Each row was made from one path, in order. Every step used is in the known rows, and no mark comes twice. Write each row's path.
In the rows, zero is written as 128.
Known rows
riri > zuto > linuk: [106  99 109 131 121 120 144 102 153 125  81  79 211 162  85 148 124 122
  90 143 105]
riri > beraf: [135 135  82 133  97 147 101  81 138 128 159 110 137 146 106 148 118 108
 100 119 112]
linuk > zuto: [100 128 113  71 123 144 137 118 130 125 131 132 146 121 106 144 139 132
 135 137 106]
linuk > zugi > zuto > tuvubo: [138 145 107  64 139 119 156  87 123 126 214  78 141 133 125 131 104  95
 120 129  66]
linuk > zugi > zuto > riri > beraf > noral: [151 128  71  61 125 155 170 105  91 121 169 111 133 115 106 104 126  92
 113 126 104]
zugi > zuto: [111 139 114 101 123 136 145 104 133 125 158  88 149 111  93 158 146  85
 131 150  76]
zuto > riri > beraf > noral > linuk: [145 164  81 122 120 172 163  95  85 109 155 147 114 130  92 145 142 129
  89 144 126]
tuvubo > zuto > linuk > zugi: [125 121  99 133 129 104 145  60 152 121  83  80 146 153 111 100  20 117
 105 173 106]
noral > zuto > tuvubo: [121 149 116 138 131 137 155  99 125 137 199 134  90 145 113 174 111 138
 142 131  90]
riri > beraf > noral > zuto > zugi > linuk: [135 159  78 126  92 124 188 121  76 147 109  85  73 101 102  92 172  96
 124 110  95]
riri > beraf > noral: [124 126  79 128  88 158 163  85 102 131 158 105 143 125 102 142 129 115
 104 120 124]
riri > zuto: [101 110 109 124 117 139 142  91 135 140 134  90 204 155  99 164 139 116
 104 112 121]
zugi > linuk > zuto > riri > beraf: [158 153  86  83 134 160 105 123 134 125 120 176 141 117  86 143 172  95
 133 101  88]
beraf > noral: [104 119 112 120 111 149 195  83 109 139 138 110 156 115 106 146 131 119
 125 141 128]
linuk > zugi > zuto: [123 134 106  59 128 121 149 105 124 129 151  70 138 132 114 114 119  88
 125 138  82]
zugi > zuto > riri > beraf > noral > linuk: [143 176  81  98 120 171 175 119  77 101 176 121 111 105  77 152 163 104
  99 150  88]
noral > linuk: [116 171 112 117 122 135 143  98 118 114 140 106 119 144 100 160 134 131
  96 155 105]
linuk > zuto > riri > beraf > noral: [129 121  84  75 119 180 159 120  95 117 148 177 142 107  97 132 144 135
 128 121 125]
riri > zuto > zugi > linuk: [116 134 109 117 127 108 153  99 123 144  86  62 199 121 103 110 186  77
 103  98  97]
beraf > riri > zuto: [112 108  98 115 118 163 141  71 151 132 133  43 202 159  94 166 152  82
 115 125  79]
zugi > linuk > zuto > riri: [133 145 115  76 160 155 137 128 136 129 100 185 150 107  90 151 176 100
 154 119  91]
noral > zuto > riri: [122 136 113 131 156 153 141 118 133 130 132 178  86 139  99 158 132 134
 154 148 116]
tuvubo > zuto > zugi > linuk: [123 156 109 159 132 109 149  57 136 142  97  81 148  92 105 104 106  72
 122 139  97]
beraf > riri > zuto > linuk > zugi: [128  93  86  80 126 128 144  80 157 121  72  15 195 185 101 106 110  88
  88 143  65]
noral > zuto > zugi: [106 137 110 121 129 112 153 116 116 134 118  99  79 120 121  89 132 129
 128 148 111]
riri > beraf > noral > linuk: [128 170  81 121  83 155 172  94  76 120 159  94 112 133  96 149 138 130
  78 136 114]
zuto > riri > beraf: [152 131  84 134 132 164  94  84 147 120 157 161 140 140 103 146 125 111
 108 126 124]

Write each row's path
[164 181  74  62 134 139 118 116 103  97 171 109  96 144 100 113 128  98
  84 140  78] : noral > linuk > zugi > zuto > riri > beraf
[139 134  82 103 122 173 169 107 102 120 175 133 146  99  84 147 154  87
 123 135  97] : zugi > zuto > riri > beraf > noral
[127 179  85  73  90 161 181 108  65 106 217 123 110 126 102 155 134 152
  90 119  92] : riri > beraf > noral > linuk > zuto > tuvubo
[127 145 117 104 136 137 151  88 133 123 221  99 154 114 103 175 129  93
 130 136  66] : zugi > zuto > tuvubo
[139 132  86  80 132 166  99 117 133 110 150 181 137 127 100 136 138 129
 120 119 113] : linuk > zuto > riri > beraf
[125 178 103  53 126 115 159 117  98 108 152  63 106 138 109 121 130 106
  96 157  70] : noral > linuk > zugi > zuto
[141 130 105  60 162 135 142 107 130 118 147 121 140 125 112 113 122  91
 130 146  91] : linuk > zugi > zuto > riri
[ 96 131 107 116 116 123 216 114  78 139 118  92  83  98 119  87 141 134
 133 151 121] : beraf > noral > zuto > zugi
[161 138  75  67 136 145 110 104 128 114 168 118 129 137 106 110 117  87
 109 126  88] : linuk > zugi > zuto > riri > beraf
[136 129  79 172 123 177 161  49 116 125 161 150 145 112  93 149  73 114
 119 138 138] : tuvubo > zuto > riri > beraf > noral
[122 161 111 125 130 104 160 120 114 147  88  95  81 110 109 103 168  95
 142 126  83] : noral > zuto > zugi > linuk
[145 136  84 176 135 165  99  48 150 122 160 153 141 131  95 153  64 110
 115 138 125] : tuvubo > zuto > riri > beraf
[118 127 111 105 129 116 147 117 154 110 109  78 156 119  80 144 129  90
 118 179  59] : zugi > zuto > linuk
[111 122 109 174 126 122 142  61 164 119  89  99 158 134  87 146  46 116
 115 183 101] : tuvubo > zuto > linuk
[112 171  82  67  82 160 175 126  65 108 156 115 108 122  94 139 150 148
  93 132 103] : riri > beraf > noral > linuk > zuto
[122 130 113 167 160 156 133  51 157 124 139 162 154 122  98 155  68 115
 135 157 129] : tuvubo > zuto > riri
[111 130 111 141 124 117 149 123 144 125  84 114  91 151  89 145 109 139
 129 172  89] : noral > zuto > linuk
[141 174  83  76 127 163 106 130 109  96 153 173 104 135  92 143 148 142
  95 138 104] : noral > linuk > zuto > riri > beraf
[137 176  71  55  89 138 187 115  58 109 174  49 101 130 101 111 133 104
  82 137  81] : riri > beraf > noral > linuk > zugi > zuto
[109 104  98 104 126 137 146  71 141 126 114  18 192 135 114  99 159  79
  97 130  83] : beraf > riri > zuto > zugi
[128 151 112 116 132 105 144  92 132 141  91  88 144 101 113  95 167  75
 115 124  91] : zuto > zugi > linuk
[140 121  80 126 120 177 156  85 108 126 155 156 145 124 101 142 134 116
 112 128 136] : zuto > riri > beraf > noral
[128 128  99 107 128 133 150  78 143 138  85  15 195 126 101 108 193  43
 109 108  57] : beraf > riri > zuto > zugi > linuk
[130 162 119  79 135 137 149 108 127 135 167 143 152 112 103 170 155 103
 145 102  64] : zugi > linuk > zuto > tuvubo
